Every row comes from one small tree of marks. Brackets hold a mark, then the marks that hang from it, in alphabetical order. Every link used is in the known rows. Which tree was each row made from?
Known rows
[zigim mutus]: 5.7; -1.9; -10.5; 5.5; -12.0; 0.6; 3.5; -14.1; -1.5; 13.9; -0.7; 0.6; 19.4; 13.9; 2.2; 2.4; -27.5; 1.7; -4.4; -1.8; 7.7
[mutus [dotun ralara]]: -2.5; -14.7; 2.8; -1.3; -19.4; -54.5; 3.2; 10.8; 5.1; 1.4; 4.0; -1.6; 6.8; -7.2; 4.5; 2.2; -3.0; -2.5; -43.9; -2.0; 0.6
[ralara vemeb]: 9.5; -10.7; 13.0; 3.9; 12.2; 16.7; 5.7; 3.1; -2.5; 2.8; 3.8; 2.8; -0.1; -7.9; -7.5; -3.4; -10.9; -8.0; 13.2; -8.2; 1.9
[vemeb dotun]: 13.8; -1.9; -4.0; -1.7; -16.2; -5.8; 0.4; 3.5; 8.1; -0.3; 4.0; 3.7; 16.2; -7.4; 9.0; -2.4; 18.0; -0.9; 24.8; 2.1; -11.4
[dovake [dotun vemeb] gumon mutus ralara]: 20.0; -9.6; 27.7; 44.7; 6.1; -2.4; 42.9; -21.3; -16.7; 20.6; -0.9; -16.7; 29.0; -14.8; 10.1; 1.1; 4.9; 2.4; -32.5; -45.8; 0.5
[dotun dovake vemeb]: 4.6; -1.0; -8.0; 3.8; -16.8; -16.3; 11.5; 7.8; -10.9; 4.1; 2.4; -4.7; 16.1; -8.3; 3.9; -0.4; -18.1; -11.7; -37.6; -1.4; -3.4
[vemeb [dotun [dovake mutus]]]: 12.5; -4.0; -9.8; 12.0; -24.4; -20.5; 12.1; 1.6; 8.3; 9.7; 10.1; -7.2; 17.5; -17.9; 9.3; 1.0; 11.1; -5.2; 26.8; 0.8; -8.9
[zigim [mutus [dotun ralara vemeb]]]: 11.2; -14.8; -5.8; 3.0; -34.5; -45.5; 9.8; -1.5; -4.9; 14.8; 1.5; 2.7; 31.4; 7.1; 8.8; 3.6; -41.2; -2.3; -61.5; -10.6; 3.6
[gumon [dovake [mutus dotun]]]: 1.7; -0.3; -8.5; -0.8; 3.4; -40.0; 1.6; -11.2; 2.9; 7.3; 8.9; -0.4; 5.6; -9.5; 9.6; 5.2; 13.5; 4.4; -23.0; -3.7; 6.2
[gumon dovake]: -0.4; 8.9; -15.9; -12.0; 12.9; -15.2; -11.5; -12.0; 0.7; 0.2; 3.6; 5.5; 6.6; -2.8; 8.2; 1.3; 15.0; 0.0; -16.4; 8.5; 8.9
[vemeb [dovake gumon]]: -0.6; -4.0; 1.7; 13.0; 17.5; -16.0; 5.6; -5.5; -2.4; -3.3; -4.4; -7.9; 10.0; -7.4; -16.5; -2.3; 32.6; -0.3; -9.4; -6.8; 1.4
[zigim [mutus [dotun [ralara [vemeb dovake]]]]]: 8.8; -18.6; -1.8; 6.0; -14.1; -49.7; 8.0; -7.4; 3.8; 15.1; 3.5; -0.6; 25.9; -0.2; -2.7; 3.1; -17.4; -4.3; -34.8; -4.6; 7.9
[mutus dotun]: -3.3; -8.6; 4.8; 1.8; -9.7; -31.2; 5.5; 8.7; 5.3; -2.0; 2.8; -3.6; 2.6; -0.2; 0.7; 0.0; 10.7; 1.4; -18.3; -0.2; -2.6
[dovake [dotun vemeb] ralara]: 15.9; 1.0; 19.5; 14.7; 5.4; -13.5; 21.8; -17.3; -5.7; 11.5; -2.6; -6.0; 24.3; -8.0; 17.1; 1.5; 18.5; -0.8; -32.8; -14.8; -2.9
[zigim [mutus [dotun ralara [vemeb dovake]]]]: 11.9; -14.3; -6.1; 2.3; -26.5; -59.0; 9.4; -5.2; -2.2; 13.8; 0.3; 1.2; 33.0; 3.2; 3.9; 4.3; -23.2; -2.2; -64.4; -8.3; 2.7
[zigim [mutus dotun]]: 3.0; -8.7; -6.1; 7.4; -18.4; -24.3; 7.5; -7.0; 2.8; 12.2; 1.4; -2.3; 21.6; 13.8; 3.0; 2.4; -19.1; 2.6; -19.4; -1.5; 5.4
[ralara [vemeb [dovake gumon [mutus dotun]]]]: 11.0; -21.2; 20.3; 23.0; 19.4; -14.8; 20.7; -0.6; -2.6; 5.7; 4.7; -8.2; 6.4; -19.6; -18.8; -2.3; 13.9; -4.8; 1.3; -23.3; 0.8
[ralara [vemeb dotun [dovake gumon mutus]]]: 23.8; -18.6; 14.4; 20.5; 10.3; -4.2; 17.9; -2.4; 1.0; 6.7; 6.2; -3.6; 18.1; -25.0; -11.8; -4.6; 23.0; -6.0; 29.8; -21.5; -6.5
[vemeb dotun [dovake ralara]]: 18.0; 2.9; -2.1; -1.1; 10.3; -44.9; 9.6; -17.5; 14.7; -2.5; -1.1; -5.3; 25.6; -20.3; -1.4; 5.1; 65.3; 1.0; 15.0; 4.6; -10.5
[mutus [dotun [ralara [vemeb [dovake gumon]]]]]: 3.9; -24.4; 12.4; 9.3; -2.4; -50.5; 10.4; 10.7; 1.3; 1.4; 4.1; -4.5; 12.6; -16.1; -9.5; -1.6; 6.7; -7.8; -40.2; -11.7; 2.9
[dovake gumon]: -1.1; -6.1; 3.1; 17.8; 4.6; 15.5; 9.1; 2.6; -9.4; -1.2; -2.6; -6.3; 8.7; 0.7; -8.3; -4.7; -3.2; -0.9; -5.4; -15.7; 4.1
[gumon [dovake [dotun ralara vemeb] mutus]]: 13.7; -2.8; -0.1; 5.5; -6.5; -37.4; 3.2; -15.2; -6.6; 19.8; 9.1; 4.5; 20.5; -15.8; 26.3; 2.2; -1.2; -1.7; -51.3; -13.9; 5.7

Write each row's tree
9.1; 5.7; -2.5; -1.8; 5.6; -14.1; -5.6; -12.1; -5.1; 8.8; 4.5; 6.3; 19.7; -4.3; 22.5; -3.2; 17.9; -1.9; -36.8; -0.5; 3.9  [gumon [dovake [dotun vemeb]]]
9.0; -18.8; 14.6; 29.6; -14.0; -16.4; 30.0; 7.0; -14.2; 7.7; 3.0; -10.1; 13.9; -7.9; -3.2; -0.9; -17.1; 2.4; -36.8; -38.2; -3.4  [dovake gumon [mutus [dotun vemeb]]]
19.0; -15.7; -0.5; 17.8; -12.9; -49.6; 13.4; -4.4; 4.0; 7.9; 4.7; -5.6; 26.8; -28.1; -2.3; 1.3; 29.0; -1.5; -4.2; -18.6; -7.4  [vemeb [dotun ralara] [dovake gumon mutus]]
10.9; -2.0; -8.8; 16.4; -9.0; -16.2; 18.9; -4.0; 4.3; 2.7; 3.6; -12.7; 31.6; -16.2; 2.8; -0.5; 27.1; -7.5; 15.0; -1.8; -3.8  [vemeb [dotun [dovake gumon ralara]]]
14.6; -15.3; 22.7; 18.8; 13.1; -31.5; 35.0; -13.7; 2.0; 12.0; 6.0; -12.0; 6.0; -20.3; -4.8; 9.0; 4.4; 0.5; -5.3; -24.7; 1.6  [dovake [mutus dotun] [ralara vemeb]]
2.1; -17.0; 7.6; 22.0; 1.1; -55.2; 17.7; -3.2; -0.3; 5.8; 1.8; -12.3; 10.9; -18.0; -11.8; 2.9; 22.5; 1.2; -31.2; -20.1; 1.1  [vemeb [dovake gumon [mutus [dotun ralara]]]]
15.3; -4.1; 6.2; 4.1; -1.8; -28.8; 13.3; -4.6; -8.9; 4.4; -0.9; 0.0; 10.4; -12.3; -2.3; 3.1; 3.1; -0.1; -35.3; -17.6; -9.1  [dotun [vemeb [dovake mutus]]]
11.5; 1.9; -11.3; 5.1; -12.2; -26.4; 13.1; -5.5; 10.4; 3.6; 5.1; -9.2; 25.6; -16.8; 7.6; 2.7; 28.9; -6.9; 17.7; 8.5; -6.3  [vemeb [dotun [dovake ralara]]]
6.5; -1.5; -2.4; 7.4; -0.9; -35.4; -1.4; -18.9; 1.2; 20.3; 10.1; 1.3; 12.9; -15.0; 23.9; 2.9; 10.8; 0.2; -28.5; -6.9; 10.6  [gumon [dovake [dotun ralara] mutus]]
10.3; -17.3; -4.4; 24.1; -28.9; -38.1; 25.8; 7.6; -19.9; 16.1; 5.3; -10.8; 25.7; -22.9; 3.1; 2.2; -45.6; -14.4; -68.3; -27.8; 3.2  [dotun [dovake gumon mutus] ralara vemeb]
4.3; -13.5; -7.7; 4.9; -27.7; -42.9; 6.0; -5.2; 2.8; 14.9; 2.8; -0.6; 24.9; 8.1; 5.9; 4.4; -28.8; -0.3; -39.4; -3.3; 7.9  [zigim [mutus [dotun ralara]]]
5.6; -24.0; 2.5; 30.1; -10.0; -22.1; 23.2; 4.5; -10.0; 18.5; 10.4; -13.6; 15.5; -27.7; -7.2; 0.3; -35.6; -17.7; -21.4; -22.4; 11.6  [dotun [dovake gumon mutus] [ralara vemeb]]
18.2; -16.6; 35.3; 50.1; 24.1; 12.8; 42.6; -22.5; -9.3; 22.9; 3.6; -18.3; 20.3; -20.2; 1.1; -1.1; 10.8; -1.5; 6.6; -42.5; 7.8  [dovake dotun gumon mutus [ralara vemeb]]
12.7; -7.1; -2.8; 6.1; -10.9; -47.5; 17.9; -16.0; -1.4; 11.2; -2.7; -4.4; 33.6; 5.5; 0.5; 6.2; -4.1; 1.9; -48.0; -8.5; 1.4  [zigim [mutus [dotun [vemeb [dovake ralara]]]]]
12.6; -12.1; 30.5; 37.6; 29.0; 18.3; 30.5; -17.0; -7.9; 12.6; -0.5; -14.0; 24.3; -12.7; -0.7; -5.4; 21.3; -5.8; 0.3; -27.2; 8.5  [dovake dotun gumon [ralara vemeb]]
16.3; 4.7; -6.7; -9.0; 24.4; -18.0; 2.9; -21.7; 4.4; 2.5; 5.4; 3.2; 21.2; -17.3; 7.5; 3.6; 30.0; -4.1; -1.8; 2.1; 6.6  [gumon [dovake [ralara [vemeb dotun]]]]
-6.8; -8.9; 0.2; 19.9; -2.2; -41.5; 24.2; 1.6; 0.9; 0.9; 2.2; -20.4; 18.8; -9.4; -5.6; 1.9; 18.9; -5.4; -28.9; -3.9; 5.0  [mutus [dotun [dovake gumon ralara]]]
14.3; -5.2; -5.9; 24.4; -12.3; -20.3; 26.6; -8.1; 3.0; 9.3; 6.4; -15.8; 29.0; -21.4; 3.3; 2.5; 19.5; -5.0; 18.5; -11.5; -4.5  [vemeb [dotun [dovake gumon mutus ralara]]]
11.1; -9.3; -4.7; 4.6; -18.7; -40.4; 11.4; -7.1; -2.3; 11.0; -0.9; -0.4; 29.4; 8.5; 1.1; 2.5; -12.6; 1.2; -44.3; -6.7; -0.3  [zigim [mutus [dotun [vemeb dovake]]]]
13.8; -26.0; 27.9; 44.4; -3.4; 0.7; 26.0; -3.9; -10.7; 25.7; 8.3; -9.4; 16.6; -20.0; 6.4; -5.3; -16.1; -5.6; -13.2; -39.8; 7.2  [dovake [dotun [ralara vemeb]] gumon mutus]
13.0; -12.8; 15.6; 10.9; 20.4; -9.7; 12.1; -6.4; 0.6; 7.6; 4.7; -2.3; -1.0; -19.7; -13.9; 0.8; 10.4; -5.0; 14.1; -13.3; -0.3  [ralara [vemeb [dovake mutus]]]
8.2; -21.2; 23.1; 32.1; 1.0; 6.8; 13.4; 2.2; -9.2; 15.0; 3.9; -5.2; 20.6; -12.5; 5.0; -9.8; -5.3; -10.0; -18.7; -24.9; 8.5  [dovake [dotun [ralara vemeb]] gumon]
-2.3; -24.7; 3.6; 17.7; -13.5; -45.5; 16.5; 16.5; -1.6; 6.1; 8.6; -11.4; 17.5; -17.7; -6.1; -2.7; -11.7; -15.4; -39.8; -8.6; 7.2  [mutus [dotun [dovake gumon] [ralara vemeb]]]
4.7; -9.3; 11.4; 25.5; 20.9; -51.5; 29.8; -18.6; 0.7; 4.0; -2.2; -19.7; 14.9; -18.3; -15.5; 7.4; 43.2; 5.2; -21.8; -21.8; 1.5  [vemeb [dovake gumon [mutus dotun] ralara]]
-1.0; -7.8; -13.6; 11.8; -22.9; -33.1; 11.2; -5.3; 3.5; 15.3; 4.4; -8.8; 24.9; 9.3; 2.7; 2.7; -18.4; -3.2; -20.8; 4.8; 7.7  [zigim [mutus [dotun dovake]]]
11.6; -5.8; 0.9; 29.4; -4.3; -19.9; 39.3; -8.5; -18.4; 12.3; 0.8; -19.1; 27.5; -18.9; -2.4; 5.1; -16.1; -8.1; -42.6; -28.6; 1.9  [dotun [dovake gumon mutus ralara] vemeb]
3.0; -5.4; 8.3; 8.5; 4.5; -44.1; -0.8; -9.0; 6.8; 9.2; 0.7; -3.6; 12.6; -14.0; 4.7; -0.5; 38.6; -3.0; -21.5; 2.0; 0.3  [vemeb [dovake [dotun ralara]]]
7.5; -14.2; -13.3; 7.3; -37.9; -53.4; 13.0; -0.2; -4.2; 17.8; 4.3; -3.6; 35.5; 3.0; 8.3; 3.9; -40.8; -8.0; -62.9; -4.0; 5.6  [zigim [mutus [dotun dovake ralara vemeb]]]
13.0; -21.5; 25.7; 36.4; 18.3; -15.3; 43.7; -11.6; -7.2; 10.5; 3.3; -18.5; 14.7; -20.5; -13.0; 4.2; 1.6; -0.3; -10.8; -39.8; 5.9  [dovake gumon [mutus dotun] [ralara vemeb]]
5.6; -11.2; -5.5; 14.6; -9.3; -32.3; 21.1; -12.7; 3.0; 16.9; 4.3; -10.8; 29.3; 2.0; -1.9; 4.9; -16.5; -6.2; -17.1; -0.7; 10.4  [zigim [mutus [dotun [dovake [ralara vemeb]]]]]
8.2; -9.4; -1.6; 27.9; -16.8; -8.5; 29.0; 5.1; -19.5; 11.4; 3.7; -13.4; 20.6; -14.2; -1.5; -0.7; -28.9; -9.4; -36.4; -25.9; -0.9  [dotun [dovake gumon mutus] vemeb]
0.6; -5.6; -12.3; 12.8; -15.5; -40.7; 18.4; -14.6; 4.1; 15.6; 2.5; -12.3; 30.1; 6.4; 2.0; 6.4; -10.7; -2.3; -25.1; 3.6; 9.2  [zigim [mutus [dotun [dovake ralara]]]]
2.4; -4.5; -10.0; -2.8; -3.6; -55.2; 0.5; -9.6; 2.8; 9.6; 9.7; 1.2; 7.7; -14.0; 12.4; 6.6; 5.0; 1.8; -38.9; -4.5; 8.7  [gumon [dovake [mutus [dotun ralara]]]]
12.6; -0.9; -1.7; 15.1; -7.9; -31.8; 32.2; -10.9; -10.9; 12.8; 2.8; -14.1; 20.0; -19.1; 4.5; 8.9; -14.1; -7.5; -38.2; -15.4; -1.3  [dotun [dovake mutus ralara] vemeb]
-1.6; -20.7; 2.1; 6.3; -17.0; -54.4; 10.9; 14.9; 4.6; 6.7; 10.0; -7.4; 10.9; -17.7; -0.6; 0.1; -9.8; -14.8; -36.3; 1.7; 4.8  [mutus [dotun dovake [ralara vemeb]]]
1.0; -13.2; 9.0; 24.4; 8.4; -39.9; 19.0; -4.9; -0.5; 3.6; 1.0; -13.7; 8.0; -13.9; -15.0; 1.3; 30.5; 3.8; -16.1; -19.7; -0.9  [vemeb [dovake gumon [mutus dotun]]]
5.0; 3.3; -6.2; 0.7; 16.0; -50.9; 12.6; -25.0; 4.1; 7.7; 6.0; -6.2; 11.7; -14.1; 9.2; 11.2; 26.2; 5.5; -29.6; -6.3; 9.0  [gumon [dovake [mutus dotun] ralara]]
18.3; -0.9; 7.7; 5.1; 8.5; -37.0; 21.9; -15.2; -8.0; 4.9; -3.4; -5.0; 15.2; -16.4; -3.0; 7.6; 12.7; 1.1; -39.9; -19.2; -6.7  [dotun [vemeb [dovake mutus ralara]]]
